Each row was made from one small tree. Brackets hold a mark, then the marks that hang from it, in alphabetical order. Every link used is in the known rows. Write each row's tree.
Known rows:
(bozin dupida): [ 0.33 -0.14 -1.36 -0.71  1.97 -1.05 -0.19 -0.40  0.16 -1.29  0.48  0.77
 -0.21 -2.32 -0.23  0.31  1.46  0.51  0.56 -1.19  1.13  0.07  1.22  0.57
 -0.45 -0.34 -0.64  1.40  1.00]
(kivupov (bozin dupida mulu nitag vemizi) kolo): [-0.15  1.72  0.47 -1.26  5.41 -2.27 -1.02 -1.80 -1.96 -2.48  2.17  0.64
 -3.73 -3.60  0.67 -0.78  3.42 -0.31 -1.68 -6.58 -3.24 -0.52  1.06  1.19
 -2.31 -1.80  2.42  0.66  0.71]
(ripa (kivupov (bozin nitag) kolo) sekug): [ 1.35  0.83  2.33  2.95 -1.17  0.71  0.22  0.21  0.20  1.13  0.48 -2.31
 -1.22 -0.72  1.04 -0.75  0.73 -1.35 -0.25  0.38 -3.40  0.18 -0.64 -2.19
 -0.22 -1.23 -0.66 -2.51 -2.40]
(kivupov (bozin mulu nitag vemizi) kolo): [-0.35  1.87  1.46 -0.68  4.03 -1.54 -0.88 -1.63 -2.18 -1.67  1.83  0.24
 -3.44 -1.92  0.83 -0.98  2.34 -0.62 -2.12 -5.71 -4.00 -0.53  0.21  0.89
 -2.02 -1.50  2.92 -0.42 -0.01]
(kolo (kivupov (bozin dupida mulu nitag))): [ 0.23  1.67  0.10  0.54  3.68 -1.56 -0.54  0.62 -0.49 -1.15  0.61  0.79
 -1.05 -1.94 -0.16  1.64  2.77 -0.31 -1.92 -2.93 -0.58 -0.48 -0.31  0.12
 -0.61  0.39  1.49 -2.22  0.51]
(kolo (kivupov (bozin dupida nitag))): [ 0.33  1.41  0.42  0.90  2.90 -1.54 -0.55  0.28  0.01 -0.74  0.45  0.06
 -0.58 -1.78 -0.13  1.67  2.69 -0.26 -1.94 -2.34 -0.65 -0.59 -0.58 -0.25
 -0.57  0.26  1.29 -2.34  0.13]
(ripa (kivupov (bozin dupida nitag) kolo) sekug): [ 1.53  0.74  1.68  2.66 -0.24  0.18  0.16  0.03  0.26  0.48  0.80 -1.97
 -1.44 -1.79  0.91 -0.60  1.45 -1.25 -0.05 -0.26 -2.80  0.05 -0.17 -1.84
 -0.50 -1.56 -0.94 -1.85 -1.82]
(kivupov bozin kolo): [-0.82  0.92  2.09  1.31  1.22 -0.81 -0.03 -1.42 -0.59  1.07  1.60 -1.56
 -0.77 -0.75  0.74 -1.70  1.48 -0.67 -1.50 -2.64 -2.21  0.02 -0.11  0.15
 -1.62 -1.59  0.97 -0.55  0.45]
(ripa (kivupov bozin) sekug): [ 1.69  0.32  1.11  2.62 -2.06  1.56  0.97  0.57 -0.44  1.11 -0.07 -2.26
 -0.07  0.06 -0.16 -0.02 -0.59 -1.15  0.92  1.74 -1.84 -0.41 -0.87 -2.06
  0.91 -0.13 -1.19 -2.50 -1.58]
(zomi (ripa (kivupov (bozin dupida mulu nitag)) sekug)): [ 0.92 -0.27 -0.40  1.66 -1.94  2.61  0.00  1.38 -0.31  1.45  0.07  0.02
 -1.38  0.97  0.18 -0.22 -0.12 -0.36  0.94  1.53 -1.74 -0.57 -0.69 -1.73
  0.38 -1.49 -1.22 -1.15 -1.30]
(bozin dupida mulu nitag): [ 0.62  0.43 -1.92 -2.72  5.18 -1.60 -1.48  0.60 -1.23 -2.96  0.79  3.09
 -3.22 -3.13 -0.53  0.97  2.48  0.47 -0.20 -4.51 -0.12  0.33  1.32  1.11
 -1.02 -1.01  0.87  1.30  1.33]
(zomi (ripa sekug)): [-0.12 -0.52 -0.14  1.17 -3.45  2.67  0.54  1.27  0.28  2.85 -0.12 -0.19
 -0.22  2.72  0.51 -1.13 -0.87  0.22  1.32  3.15 -0.61 -0.42 -1.32 -0.98
  0.50 -1.35 -1.32  0.00 -1.51]
(kolo (kivupov (bozin dupida vemizi))): [ 0.23  1.70  0.23  0.96  2.51 -1.60  0.04 -0.42 -0.27 -1.38  0.48 -0.30
 -0.05 -2.07  0.23  1.57  2.58 -0.16 -1.55 -1.80 -0.68 -1.10 -0.22  0.15
 -0.28  1.02  1.34 -1.99  0.00]
(vemizi (bozin dupida kivupov)): [ 1.19  0.40 -0.40 -0.47  2.97 -2.75  0.30 -1.23 -0.27 -2.34 -0.13  1.27
 -2.57 -3.84 -0.78  0.52  0.90  0.95  0.03 -3.32  0.74 -1.12  2.48 -0.39
 -1.98  0.66  0.27  1.32  0.50]
(bozin mulu vemizi): [ 0.07  1.17 -1.06 -2.05  2.48 -0.65 -0.02 -0.72 -1.93 -2.85  0.51  1.60
 -1.66 -1.25  0.47  0.49  0.93  0.07 -0.08 -2.10 -1.16 -1.00  0.98  1.32
 -0.10  1.04  1.68  0.47 -0.13]
(kolo (kivupov (bozin mulu))): [-0.30  1.78  0.65  1.33  1.91 -0.83  0.10  0.53 -0.44  0.02  0.42 -0.12
  0.12 -0.58  0.14  1.19  1.97 -0.55 -1.73 -1.13 -0.49 -0.58 -0.78 -0.07
 -0.09  0.89  1.36 -2.81  0.34]
(bozin dupida (kivupov kolo) mulu nitag vemizi): [ 1.16  2.46  0.18 -1.99  6.80 -4.43 -2.39 -2.46 -0.51 -6.59  0.42  3.51
 -5.13 -5.73  1.22 -0.64  4.38 -0.32 -1.39 -6.49 -2.08 -0.02  3.42  1.02
 -2.43  0.13  2.42  1.31 -0.86]
(ripa (kivupov (bozin dupida nitag vemizi) kolo) sekug): [ 1.69  1.02  1.46  2.15  0.19 -0.06  0.18 -0.54 -0.13 -0.65  0.82 -1.92
 -1.80 -2.36  1.12 -0.37  1.62 -1.13 -0.03 -0.77 -3.52 -0.31  0.12 -1.52
 -0.49 -1.09 -0.41 -1.73 -2.22]

Write each row's tree:
[ 0.72  1.33 -0.88 -0.78  4.22 -2.63 -1.11 -1.10 -0.14 -3.81 -0.13  2.75
 -2.08 -3.78 -0.22 -0.63  2.53 -0.29  0.32 -2.80  1.45  0.44  3.12  0.66
 -0.99  0.82  0.09  0.93  0.94]
(bozin dupida kivupov mulu)
[ 1.14  0.87  0.57 -0.59  4.20 -3.51 -0.60 -1.37  0.06 -2.78  0.15  1.49
 -4.10 -4.62 -0.11  0.13  1.99  0.73 -1.07 -5.16 -0.87 -0.78  2.42 -0.45
 -2.95 -0.31  0.93  1.20 -0.27]
(vemizi (bozin dupida (kivupov kolo) nitag))
[ 0.68 -0.52  0.07  2.52 -4.27  3.15  0.51  1.52  0.97  2.26 -0.40 -0.59
  0.03  1.98  0.91 -0.35 -0.77 -0.41  1.29  4.22 -1.23 -0.37 -0.84 -2.18
  1.05 -0.75 -1.88 -1.14 -2.28]
(zomi (ripa kivupov sekug))
[-0.58  1.58  0.34 -0.61  4.28 -2.04 -0.22 -2.15 -1.82 -1.78  2.30 -0.03
 -2.27 -3.18  0.88 -1.14  3.23 -0.31 -1.09 -4.98 -2.29 -0.55  1.38  1.47
 -2.02 -1.16  1.70  0.79  1.09]
(kivupov (bozin dupida mulu vemizi) kolo)
[ 1.76  2.06 -1.02 -2.76  6.79 -3.67 -2.22 -1.81 -1.32 -7.00 -0.20  3.98
 -5.00 -5.18 -0.04  0.39  3.18  0.00 -0.74 -6.14 -1.13 -0.51  3.11  1.02
 -1.63  0.84  2.33  1.02 -0.44]
(bozin dupida kivupov mulu nitag vemizi)
[ 0.79  1.85  0.61  0.03  3.56 -3.86 -1.17 -3.51  0.80 -4.97  0.23  1.09
 -2.23 -5.04  1.51 -1.30  3.49 -0.38 -0.62 -3.08 -0.93 -0.14  3.34  0.50
 -1.83  0.80  0.85  1.38 -1.16]
(bozin dupida (kivupov kolo) vemizi)
[ 0.36  2.06 -0.08 -0.06  4.02 -1.85 -0.59 -0.04 -0.96 -2.19  0.66  0.84
 -1.43 -2.40  0.03  1.83  3.07 -0.18 -1.99 -3.38 -1.23 -1.02 -0.17  0.40
 -0.65  0.73  2.11 -2.12  0.08]
(kolo (kivupov (bozin dupida mulu nitag vemizi)))
[ 0.47  0.02 -1.64 -1.93  3.54 -1.66  0.79  0.01 -1.39 -1.50  0.92  1.59
 -2.51 -3.28 -0.77  1.16  1.02  1.22  0.24 -3.61  0.66 -1.30  1.83  0.58
 -1.64  0.13  0.30  1.74  1.67]
(vemizi (bozin dupida mulu))
[ 0.65  1.07 -1.10 -2.42  5.31 -1.29 -0.79 -0.82 -3.09 -3.17  1.28  1.50
 -3.45 -2.84 -1.10  0.76  1.70  0.17 -0.69 -6.27 -1.97 -1.33  0.59  1.38
 -1.06 -0.89  2.38  0.38  1.39]
(kivupov (bozin dupida mulu nitag vemizi))
[ 0.49  1.22  0.95  1.00  2.75 -3.24 -1.17 -2.28  1.68 -2.81  0.06  0.84
 -1.32 -4.03  0.99 -1.78  3.05 -0.42 -0.41 -2.04  0.32  0.91  2.88 -0.11
 -1.84  0.00 -0.34  0.97 -0.29]
(bozin dupida (kivupov kolo))
[ 0.98  1.06 -2.27 -3.78  6.11 -2.19 -1.41 -0.58 -2.07 -5.16  0.92  3.25
 -4.03 -4.07 -0.10  1.38  2.85  0.65 -0.43 -5.64 -1.35 -0.76  1.65  1.67
 -0.95 -0.27  2.10  1.66  0.40]
(bozin dupida mulu nitag vemizi)
[ 1.07  0.58  1.13  2.03  1.48 -0.77 -0.87 -0.74  0.39 -1.17  0.73 -0.80
 -1.28 -2.94  0.75  0.31  1.93 -0.99 -1.26 -2.04 -2.55  0.25  0.87 -1.40
 -0.92 -1.09 -0.09 -1.43 -0.47]
(ripa (kivupov (bozin dupida nitag) kolo))
[-0.03 -0.25  0.79  2.83 -2.39  2.07 -0.26  0.25  0.74  1.63  0.19 -0.53
 -0.30  0.78  1.20 -0.59  0.22 -0.63 -0.32  1.63 -2.06 -0.21 -0.19 -1.85
 -0.11 -1.28 -0.89 -1.06 -1.09]
(zomi (ripa (kivupov bozin kolo)))
[-0.11 -0.39  0.53  2.61 -2.96  2.02 -0.39  0.44  1.55  1.43 -0.05 -0.12
  0.01  0.83  1.63 -0.49  0.35 -0.47 -0.20  2.71 -1.69  0.11  0.16 -1.95
  0.08 -1.03 -1.29 -0.74 -1.57]
(zomi (ripa (kivupov kolo)))
[ 0.09  1.96 -0.16  0.45  3.25 -1.63  0.02 -0.28 -0.73 -1.64  0.74  0.25
 -0.48 -2.08  0.23  1.59  2.92 -0.26 -1.56 -2.27 -0.61 -1.16  0.03  0.56
 -0.33  1.14  1.58 -1.89  0.36]
(kolo (kivupov (bozin dupida mulu vemizi)))
[ 1.12 -0.19 -1.10 -1.83  3.67 -1.84  0.06  0.02 -1.01 -1.79  0.43  1.41
 -3.35 -3.46 -1.00  1.51  0.86  1.52 -0.37 -4.60 -0.26 -1.36  1.19 -0.07
 -1.97 -0.68  0.75  1.54  0.69]
(vemizi (bozin dupida nitag))
[ 0.26 -0.07  1.13  3.18 -3.70  2.70  0.42  0.74  0.70  2.76  0.37 -1.36
 -0.33  1.67  1.23 -1.24 -0.16 -0.71  0.58  2.85 -2.32 -0.36 -0.93 -2.18
  0.20 -1.56 -1.51 -1.42 -2.13]
(zomi (ripa (kivupov bozin kolo) sekug))
[-0.16  1.81  1.72  0.75  2.30 -2.41 -1.05 -1.43  0.44 -2.10  0.04  1.50
 -1.95 -2.00  1.28 -2.00  2.19 -1.13 -1.03 -1.81 -0.62  0.95  2.30  0.03
 -1.51  0.73  0.79 -0.28 -0.39]
(bozin (kivupov kolo) mulu)
[ 0.75  0.79  0.35 -1.14  2.84 -0.47 -0.63 -0.93 -2.43 -1.77  0.55  0.03
 -2.62 -0.99 -0.91  0.45  0.23 -0.09 -1.14 -4.57 -2.80 -1.40 -0.68  0.42
 -0.78 -0.74  2.52 -0.64  0.06]
(kivupov (bozin nitag vemizi))
[ 1.48  0.56  0.72  2.19 -1.36  1.55  0.92  0.90 -0.93  0.82  0.19 -1.68
 -0.54 -0.06 -0.04  0.07 -0.38 -1.26  0.94  1.20 -1.81 -0.38 -0.64 -1.63
  0.80 -0.13 -0.98 -2.55 -1.20]
(ripa (kivupov (bozin mulu)) sekug)
[ 0.85  0.65 -0.68 -1.72  4.19 -1.23 -0.75 -1.22 -2.31 -2.75  0.88  0.49
 -2.85 -2.52 -1.08  0.78  1.33  0.26 -0.80 -5.47 -1.99 -1.33  0.15  0.86
 -1.07 -1.12  2.05  0.29  0.83]
(kivupov (bozin dupida nitag vemizi))
[ 0.50  1.17 -0.16 -1.93  3.91 -0.57 -0.60 -0.49 -3.23 -2.24  0.81  0.93
 -3.27 -1.23 -0.90  0.60  0.68 -0.15 -1.12 -5.31 -2.61 -1.34 -0.34  0.94
 -0.74 -0.54  2.89 -0.62  0.66]
(kivupov (bozin mulu nitag vemizi))
[ 1.00 -0.53 -0.16  2.15 -2.51  2.72  0.15  1.17  0.07  1.67 -0.08 -0.35
 -1.01  1.05  0.23 -0.15 -0.35 -0.32  1.02  1.85 -1.80 -0.64 -0.80 -2.00
  0.50 -1.62 -1.34 -1.12 -1.60]
(zomi (ripa (kivupov (bozin dupida nitag)) sekug))
[ 0.15  1.54  1.17  1.33  1.91 -1.03 -0.46  0.49 -0.03 -0.20  0.08 -0.19
 -0.55 -0.64  0.04  1.50  1.79 -0.48 -2.19 -1.80 -1.21 -0.61 -1.24 -0.54
 -0.41  0.41  1.65 -3.00 -0.37]
(kolo (kivupov (bozin nitag)))
[-0.64  0.81  1.02  0.85  2.64 -1.59 -0.16 -1.67 -0.41  0.18  1.89 -1.15
 -0.96 -2.34  0.65 -1.54  2.52 -0.33 -1.13 -3.54 -1.47  0.20  0.69  0.58
 -1.90 -1.96  0.44  0.42  1.14]
(kivupov (bozin dupida) kolo)
[ 0.52 -0.17  0.69  2.57 -2.35  2.14  0.01  0.74  0.64  2.03  0.38 -0.78
 -1.16  0.71  1.05 -0.96  0.49 -0.48  0.49  1.72 -2.43 -0.23 -0.67 -2.01
 -0.21 -2.06 -1.35 -0.98 -1.90]
(zomi (ripa (kivupov (bozin dupida nitag) kolo) sekug))
[-0.44  1.22  0.77 -0.52  4.85 -1.91 -1.07 -1.05 -1.49 -0.98  2.09  0.42
 -3.08 -2.86  0.39 -1.05  3.20 -0.39 -1.64 -5.82 -2.36  0.25  0.80  0.89
 -2.35 -2.31  1.55  0.37  1.34]
(kivupov (bozin dupida mulu nitag) kolo)
